Each row was made from one path, in order. Every step used is in the known rows, and no mark comes twice. Write each row's path.
Known rows:
fimib > luze > piza > kipo: [ 15.1   3.2  33.3 -11.7   4.7  21.5 -12.3   0.4  -2.6  -5.9  -1.7  17.7
 -13.6   0.9 -18.0 -13.6  25.3   1.9   0.2   7.0 -10.1 -25.3 -15.0 -24.9
 -32.4  12.6 -10.6  -4.9  16.4  20.2]
faval > kipo > piza > nodo > fimib: [ -3.9 -14.5  -2.3  24.0   0.1 -19.6  14.2   7.4  22.8  23.2 -24.2   8.7
  25.0   4.7 -10.2   2.2  13.7  28.4  11.3 -23.1   3.5  -8.6  40.5  18.2
  14.5  -0.9   2.7  16.6 -14.5   6.6]
zakazu > rabak: [ -4.0  49.5  -4.9   8.0 -10.4   1.8  19.5  -0.1  23.0   2.7  40.5  17.2
 -18.9   8.0  10.5   5.5  26.6  10.0  30.8  -5.3  30.3  -8.0  24.4 -17.8
  -2.7  -9.3 -12.5  -9.7  -8.2   9.3]
duron > rafu: [-24.5  27.8 -56.8   3.7   0.6   9.0  -2.4   3.7 -17.3 -12.5  27.8  18.6
 -27.8  -5.8   5.3  -8.4  20.3 -12.5  33.9 -19.1  16.8 -43.2  19.9   5.7
  12.4  24.4   1.4 -13.9  -9.9 -11.7]
piza > nodo > fimib > luze: [-14.6 -13.3  -7.3   8.6   7.5   6.4   3.1   2.1  -2.7  -1.1  -0.1  -3.0
 -18.0   0.0   3.8   8.1  -9.0 -11.6 -16.2  10.5 -36.9   5.8  25.8  21.7
 -23.4  40.7  16.8  -1.5  11.1   0.7]
zipi > duron > rafu > fimib > nade: [ -1.4  54.6 -63.9 -12.0 -21.4  18.7  17.2 -12.2 -42.8  -8.5  29.6  -2.0
  13.6  11.7   1.8   5.6 -31.3 -27.2  -2.9 -17.8  48.5  -6.9 -46.1 -36.7
  39.6  11.2   3.3  -5.1   9.8 -47.1]
zipi > duron: [ 10.1  37.5 -31.0  -1.9   9.0  14.7  19.6 -14.0 -27.4  -0.6  24.7  10.7
  -3.8  -4.9   6.3 -24.9  11.8   3.5  16.9 -27.9  11.5 -17.4   3.6 -19.2
   0.8  -3.0   1.1 -46.4  -2.5  -5.8]
faval > kipo > piza > nodo > fimib > nade: [ 10.5 -12.3   1.7  22.8 -10.0  11.4  12.7   7.1  25.2  29.6 -21.5   7.8
  34.0   6.5 -26.1  10.6 -11.3  25.8  -8.9 -19.0  13.3   5.3  16.6  -5.9
  12.0  10.4  -4.6  29.6  -8.3 -17.6]
zipi > duron > rafu: [-10.3  45.9 -64.5   1.2  10.0   9.3   1.3  -6.9 -49.0 -11.2  36.2  16.1
  -7.4  -9.0  -0.7 -13.1   6.3  -2.9  26.6 -29.2  25.8 -39.4   0.5  -9.1
  21.5  14.7  11.5 -40.5 -13.3 -25.4]
rabak > zakazu: [ -3.0  -1.1 -26.1 -14.4   0.0   7.2   6.1  12.1  17.5   1.2   2.4  11.5
 -36.3  -6.7   2.6 -43.2  42.0  -6.5  34.5 -45.4 -12.0 -18.2  21.7 -30.1
  -8.0  13.8   2.5 -35.3   4.4  12.2]
zipi > duron > rafu > fimib > luze: [-29.2  38.1 -52.6 -18.2  -8.7   9.9   8.5  -3.0 -43.7 -26.3  26.1 -14.2
  -8.9  12.2   9.7  11.4 -34.8 -44.0  -2.8   0.5  32.9 -16.5 -32.8  -9.3
  25.0  25.8  26.0 -21.5   5.8 -28.1]
nodo > faval > luze > piza > kipo > fimib > nade: [ 57.0  -9.0  30.1 -27.8 -15.5   8.6 -22.2 -17.8  15.0 -10.2  13.7   0.3
  -8.0 -11.3  20.7  25.7  11.0  31.4 -36.0  14.4  -0.4  54.4 -42.2 -48.2
 -38.0 -18.2 -17.5  18.0  29.1 -17.4]
zakazu > nade: [ -6.1  16.5   7.0   5.6 -17.3  10.1  31.8   1.8  16.9   5.0  33.7  25.7
 -14.6  11.4  -1.3 -15.6  25.8   5.3  15.0 -15.4   4.2 -25.4  16.5 -16.9
 -15.9  -6.6 -12.2 -14.8   1.8  24.9]
rafu > fimib > luze > faval > kipo > piza: [-15.4   0.5  35.5   5.5  -7.3  16.1   4.6  16.9  20.0  -6.9 -31.3 -31.0
  13.9   6.2 -18.5 -16.7 -24.9 -17.5  12.5  16.7  28.7   7.0 -24.5   3.6
  18.3 -24.1 -13.3   9.5 -17.2   6.6]
luze > faval > kipo: [ 13.6  14.2   4.2  25.1  16.8  -7.6  -4.1  10.5  -8.7   1.8  -3.8  12.4
   9.9 -25.3 -23.2 -46.7  21.9   1.4  47.8   0.5   5.0  17.2   9.2   4.2
  11.7 -43.0 -25.5  -4.1 -34.7  15.8]
nodo > fimib > luze: [-18.3   9.9  -8.6   8.9 -23.0  32.7   2.7   5.9  -6.6 -26.2   3.6  -7.0
 -37.7 -12.8  10.0  -8.2 -13.2 -21.4  12.2   9.4 -14.6   1.4  13.1  -4.3
 -27.0  37.8   9.9 -10.1  14.6  -0.7]
zipi > duron > rafu > fimib > luze > piza > nodo: [-13.9  10.2 -23.6 -12.7  10.5 -16.4  -5.6 -15.8 -46.2  -2.6   7.9  -2.8
  28.6  21.5  -7.9  22.6 -36.1 -17.7 -21.1  17.8  14.0 -26.5 -34.1   4.3
  38.0   9.0   9.5  -8.2  12.6 -18.2]
rafu > fimib > luze: [-21.2  11.4 -10.3 -19.2 -21.5  14.6  21.9   3.0   8.3 -16.4   6.0 -19.9
 -27.9  16.7  23.5   0.1 -12.1 -41.9  -4.0  15.7  10.8   1.1 -13.2  -7.1
  -3.4  16.9   4.8  -3.2  19.8  -1.1]
nodo > fimib: [ -3.1  22.2 -21.8  16.4 -24.1  12.4  12.7  -4.4  -5.4 -18.6   5.9   7.4
 -23.5 -15.0  15.0 -21.3  14.2  -1.8  31.2 -10.3  -7.5  -2.3  24.6  -6.7
 -10.5  12.8  -3.1  -6.8  13.3   7.6]
duron > rafu > fimib > luze > piza > nodo: [-26.3  -9.4 -16.5 -10.0   2.8 -18.7 -11.2  -4.5 -16.3  -4.1   1.5  -2.1
   8.2  23.9  -2.6  25.0 -21.7 -24.8 -15.7  29.2   6.6 -30.8 -16.0  16.9
  29.7  17.3  -3.0  18.9  17.1  -6.3]
kipo > piza > nodo > faval: [  7.8 -24.0   3.2  -7.7  19.6  -1.7  17.1  -5.8  31.6  26.1 -18.5 -14.4
  -3.8   0.7  19.4   9.2  16.0  20.3 -39.9 -15.7 -22.2 -21.6  30.2  33.4
 -14.6   3.9   5.0 -18.5  -7.0   4.8]
zipi > duron > rafu > fimib: [-15.6  52.3 -66.4  -9.7 -12.9 -10.5  19.7 -11.9 -43.2 -15.3  25.1  -0.3
   6.5  10.3  15.8  -3.9  -9.2 -24.9  17.7 -20.4  39.6 -19.3 -20.9 -14.2
  41.4   2.5  10.1 -16.2   2.8 -22.4]
piza > kipo > fimib: [ 15.1  11.1  -5.1 -16.8 -12.9  -5.3  19.0  -2.3  26.1  11.2  25.1   5.7
 -16.1  14.9  17.2   2.0  53.2  10.9  -4.8 -58.7 -12.0   0.2  11.0 -29.1
 -18.2   4.7   5.3  -0.6  15.8  20.4]
kipo > faval: [ -9.0  10.1 -19.1 -17.1  -7.7   8.4  18.2   0.5  16.9   6.2   7.0   0.1
 -27.5   4.3  28.1 -17.0  15.6 -11.5   2.6 -45.2 -10.7 -18.4  21.3   6.8
 -14.8   6.4  17.3  -6.4  -8.3   1.1]

Write each row's path:
[  7.7 -28.7  -3.5 -18.0  37.0  -4.7  -7.8 -12.3  23.4   2.2  -6.7  -9.2
 -15.4  -3.7  29.4  19.7  12.5  36.4 -31.0  25.0  -5.4   6.4  22.1  36.3
 -23.9   2.1   6.1 -15.2  -8.3 -17.4]
kipo > piza > nodo > faval > luze
[  5.4 -45.8   9.3 -11.6   5.1 -36.1  13.8  16.8  29.1  26.7   0.1 -24.7
  -2.2  -0.2  26.1  42.9  -6.8 -13.1 -55.0  -1.2 -32.2  53.6  16.5  22.8
 -10.5  -1.9  27.3   7.7 -12.9   2.4]
piza > nodo > faval > kipo > fimib > luze
[-12.4  -1.9  36.3  34.7  -8.6  34.3 -14.5  19.1   6.3 -17.7 -32.1 -17.0
   4.7 -24.0 -33.0 -23.9 -24.0   1.0  33.0  12.8   5.0   7.6   1.2   8.8
  -5.6  -3.1  -6.0   1.1 -22.6   6.4]
nodo > fimib > luze > faval > kipo > piza
[ 32.2 -38.1  24.1   4.6  -3.7 -56.0   9.2  -1.8  26.2  32.2 -12.8  -1.3
  30.7  -5.4  19.5  23.1  14.6  22.1 -24.6  -7.2 -20.4  35.6  13.7   7.7
  12.6 -47.6  -9.1  15.8  -3.4  22.4]
luze > piza > nodo > faval > kipo > fimib
[-18.8 -27.7  11.1  17.1   0.8   1.2   3.9  16.7  22.8  12.7 -26.2  -5.2
   9.7   6.5 -14.0  15.4 -12.4   8.8  -8.7   1.0  -2.9  -3.9  28.1  22.1
  -1.1  23.4  18.0  12.7 -11.3  -0.8]
faval > kipo > piza > nodo > fimib > luze
[  1.3 -38.8  28.4   1.3  -0.3 -24.2  -3.7   7.5  22.9  23.1   1.1   1.8
  21.1  14.4  -6.5  30.2  -3.9   9.0 -17.4  -1.9  -7.3  11.9   7.0   0.6
  13.2  -9.9  -2.7  12.3   1.3  14.4]
faval > kipo > fimib > luze > piza > nodo
[ 13.0   6.4  34.1   6.2 -19.2  18.6 -14.6  -1.1 -11.7 -19.9 -12.2  13.3
 -12.4 -10.5 -15.4 -13.1  11.3   1.8   8.5  11.3 -20.8  -7.5 -11.2 -27.4
 -36.7  20.3  -4.2  10.4  28.6  21.6]
nodo > fimib > luze > piza > kipo
[ -3.8 -28.4  -4.3  -6.2   1.1 -55.6  -8.8   9.6 -13.9   5.7 -23.5  -8.4
  25.7   1.2   6.4  33.3 -29.0 -31.5 -27.1  50.4   3.1  19.6 -20.8  29.4
  30.5 -16.9   7.3  37.3  -7.1  -2.1]
duron > rafu > fimib > luze > piza > nodo > faval > kipo
[  1.7 -18.6  18.0  33.7  26.5 -15.8 -15.8  13.8 -14.0   3.5 -22.2  -2.2
  18.0 -21.4 -30.8 -16.9 -13.8  -6.0  10.7  29.4 -36.0  44.0  13.0  33.6
  -4.8 -10.2   1.9  15.9 -25.9  11.2]
piza > nodo > fimib > luze > faval > kipo
[  7.3 -14.7  20.0  23.9  41.7 -11.6  -2.8   7.0  19.8  32.3 -25.8   4.4
  36.4  -2.3 -35.0 -23.0  18.9  32.3  15.1 -12.5   0.5 -10.8  23.9  31.4
  20.4 -34.6 -18.1  -1.0 -41.2  14.6]
luze > faval > kipo > piza > nodo
[-32.7  22.6 -20.9   0.1   1.1  13.2 -14.1   7.7 -26.6 -31.3   5.6 -21.9
 -14.6  -4.1  -6.1 -10.8 -28.1 -46.7  18.2  27.8   7.3  -4.5 -28.1  15.9
  17.4   5.7  -2.4   2.7  -3.1  -9.9]
duron > rafu > fimib > luze > faval
[  3.2   7.7  19.9  23.7  11.6  15.0  -3.3   9.5  15.4   4.9 -20.9   0.4
  16.3 -14.9 -29.8 -39.8  16.8  21.0  42.6 -14.4  22.9 -16.8   9.8   5.9
  14.6 -35.6 -25.0 -10.4 -36.8  11.1]
luze > faval > kipo > piza
[ 20.5 -19.1   8.9  -8.0  -2.4   5.2 -26.8 -20.2  -0.4   0.4  -8.4   9.4
   6.6  -1.7   8.9  16.1 -26.7  29.1 -22.2  17.0 -10.7  31.8 -11.6  -2.6
 -17.3   2.2   1.2  36.8  14.8 -30.0]
kipo > faval > luze > piza > nodo > fimib > nade
[ -0.1   1.8  18.2  17.5  18.4  14.3 -13.7  20.2  -9.2  -7.1  -6.0  -1.0
  -4.1 -22.8 -28.1 -31.4  -6.0 -19.3  28.9  23.8  -0.5  21.6  -2.5   7.7
  -5.8 -20.9 -11.6  -7.6 -33.7   8.0]
fimib > luze > faval > kipo
[  3.3  -4.6   0.3  13.5 -10.8  38.3  14.4  -8.6  21.9  19.9 -11.7  -2.7
  12.4   9.5 -11.9  11.7 -11.4  24.2 -23.8 -22.8  -4.0 -18.5  15.5  -3.6
  -4.4  33.0  -4.9   8.3  11.9 -19.8]
kipo > piza > nodo > fimib > nade
[ -9.4  -8.0  28.8  -8.2 -29.7  27.7  -0.8  -2.7  19.1 -10.4  16.0 -11.9
 -22.4   5.8  10.4  13.7 -11.4  -3.8  -2.1  -5.8  -2.5 -14.1  -7.4 -24.9
  -7.2  10.6  -8.2 -16.1  25.1   9.3]
kipo > fimib > luze > piza
[ -4.9  24.7  -3.0 -38.9 -12.1 -10.2  -8.9  -5.0 -36.0  -7.2  -1.3  -5.3
  14.7  24.2   1.6  10.0 -19.0 -25.2 -27.7 -27.2  11.4 -22.0 -57.6 -20.2
   9.3   4.9  37.1  12.1  12.5 -11.2]
zipi > duron > rafu > fimib > luze > piza > kipo > faval
[ 25.6  -4.0   6.8  -9.7   5.7  -1.6 -22.8 -16.8  -7.4 -28.1   1.0   8.0
 -25.6 -31.0  29.9  -6.8   7.3  19.7  13.5  53.8   5.5  21.0  -9.1  -1.5
 -24.5 -27.2 -23.4 -13.4   8.0  -4.2]
nodo > faval > luze > piza
[ 44.8 -36.3  28.0   3.4 -14.1 -27.5   7.6  -3.0  24.9  40.3  -8.4  -2.2
  38.6  -4.4   2.8  32.7  -9.3  18.9 -46.1  -5.1 -11.7  48.7 -11.0 -16.1
  10.8 -37.2 -17.7  28.2   1.1  -3.2]
luze > piza > nodo > faval > kipo > fimib > nade
[ 11.7  10.3  -3.2 -26.8   3.7  -5.3  13.8   2.9  16.9  17.0   2.3  12.3
 -19.1  11.9  15.8 -17.4  49.2  -1.1 -13.8 -60.2 -21.5 -13.4  12.0  -6.4
 -32.7   5.9  23.7   9.0  -5.6  14.2]
piza > kipo > faval
[ -3.9 -12.9  14.7  23.6  24.3   8.9 -18.3  -1.5 -16.9  -5.3 -11.9 -11.9
  -3.2 -15.2 -18.9 -15.3 -15.6  -6.1  -4.4  25.4 -52.7  21.5  13.9  34.4
 -21.5  11.9  -1.0  -3.3  -2.8   8.6]
piza > nodo > fimib > luze > faval
[  9.0  -8.9  -9.4  -6.4  10.9 -54.2  -6.1  -0.8 -44.9   5.2 -15.8 -10.2
  46.5  -0.8   0.3  31.4 -41.6 -23.2 -35.9  39.2  12.5  24.9 -40.3  14.9
  40.0 -25.4  17.0   9.7  -9.3 -13.6]
zipi > duron > rafu > fimib > luze > piza > nodo > faval > kipo
[-13.2  34.9 -25.1   7.6   9.6 -10.7 -10.5  10.6 -55.3 -19.2   4.0 -13.2
  26.9  -8.9 -24.4 -13.2 -38.0 -37.8  23.6  19.4  34.8  22.4 -45.9   2.1
  43.4 -25.0   9.1  -5.4 -29.0 -19.3]
zipi > duron > rafu > fimib > luze > faval > kipo
[ 13.7 -13.9  -3.8  -4.7  36.4 -14.2 -24.2 -21.3  -7.6  -3.8   9.4  27.5
   0.3  -0.3   3.3   0.6  20.2  38.1  13.2  39.3   4.4  -2.2  10.1  11.1
  -3.1 -14.0 -22.9  -2.8   5.5  -3.6]
faval > luze > piza > nodo
[  6.4 -13.1  19.6  39.4  19.2 -12.7  -6.6   3.5   9.4  19.7 -36.1  -1.3
  38.2 -13.4 -32.8 -22.6   6.6  32.4  24.2  -6.0 -10.5   7.8  26.6  30.2
  15.1 -27.9 -12.6  13.6 -27.4  16.1]
luze > faval > kipo > piza > nodo > fimib
[  7.2 -24.8   4.3 -23.7  30.4 -19.6 -23.6 -18.4   7.1   6.0  -0.6  15.8
  -4.0   7.6  19.4   5.8  11.5  32.5 -11.0   9.9 -10.1  -0.9  10.8  23.2
 -11.1 -15.4   2.9  11.1  -3.0  -7.3]
kipo > faval > luze > piza > nodo
[ -1.1  -0.7  10.3 -24.7 -10.7  14.8   8.4   9.1  24.3   1.7  23.7  -7.9
 -30.2  16.9  11.8  17.4  28.2  -9.3 -24.7 -37.2 -18.1   3.6  -1.2 -24.6
 -34.3  31.2  20.0  -4.8  17.5   9.3]
piza > kipo > fimib > luze
[ -5.9   3.8  22.2  15.4 -29.6  32.0 -10.8  -2.9 -12.9 -30.6  -8.1   2.5
 -21.5 -17.2  -3.7 -12.4 -18.7  -8.4  24.1  25.1  -9.3 -12.2  -4.1 -15.0
 -19.7  17.5 -11.4  -6.2  26.5   9.1]
nodo > fimib > luze > piza
[ 25.8   1.2  17.7 -21.0  -1.6  -8.3 -23.4 -17.0  11.5 -15.2  23.7  20.2
 -11.1   4.9  14.9   8.6  44.3  41.9  12.3  -4.0  11.6  12.9 -11.9 -37.8
 -18.5 -16.0 -16.6   7.2  25.4   8.6]
faval > luze > piza > kipo > fimib
[-26.4 -19.8   8.8   6.1   0.2  28.6   4.8   2.4  20.3   2.4 -16.4 -15.2
 -11.8  10.8  -4.0  13.9 -16.6   8.2 -23.1  -3.6 -21.2 -26.9  27.2  23.9
 -18.3  47.0  18.3  -7.0   9.0  -2.5]
kipo > piza > nodo > fimib > luze
[ -3.1 -15.2  27.4   1.2 -28.0   1.9  -2.7  12.2  19.4  -1.9   6.7  -1.1
  -0.2   1.5  -3.3  14.0  -7.6  -0.6   9.7  -1.8  13.9   9.5  -7.4 -25.6
   8.0  -9.6  -9.0   3.2   5.7  11.8]
faval > kipo > fimib > luze > piza
[ -5.4 -16.9  19.5 -14.0   0.5 -12.5   7.6  -9.6   5.2   5.9 -10.9  -8.9
  10.6  27.7   5.3  11.9 -14.8 -15.4 -24.1  31.8  -8.2  -8.8 -15.0   7.6
  10.3   0.4 -11.9  11.4  26.2  12.8]
rafu > fimib > luze > piza > nodo
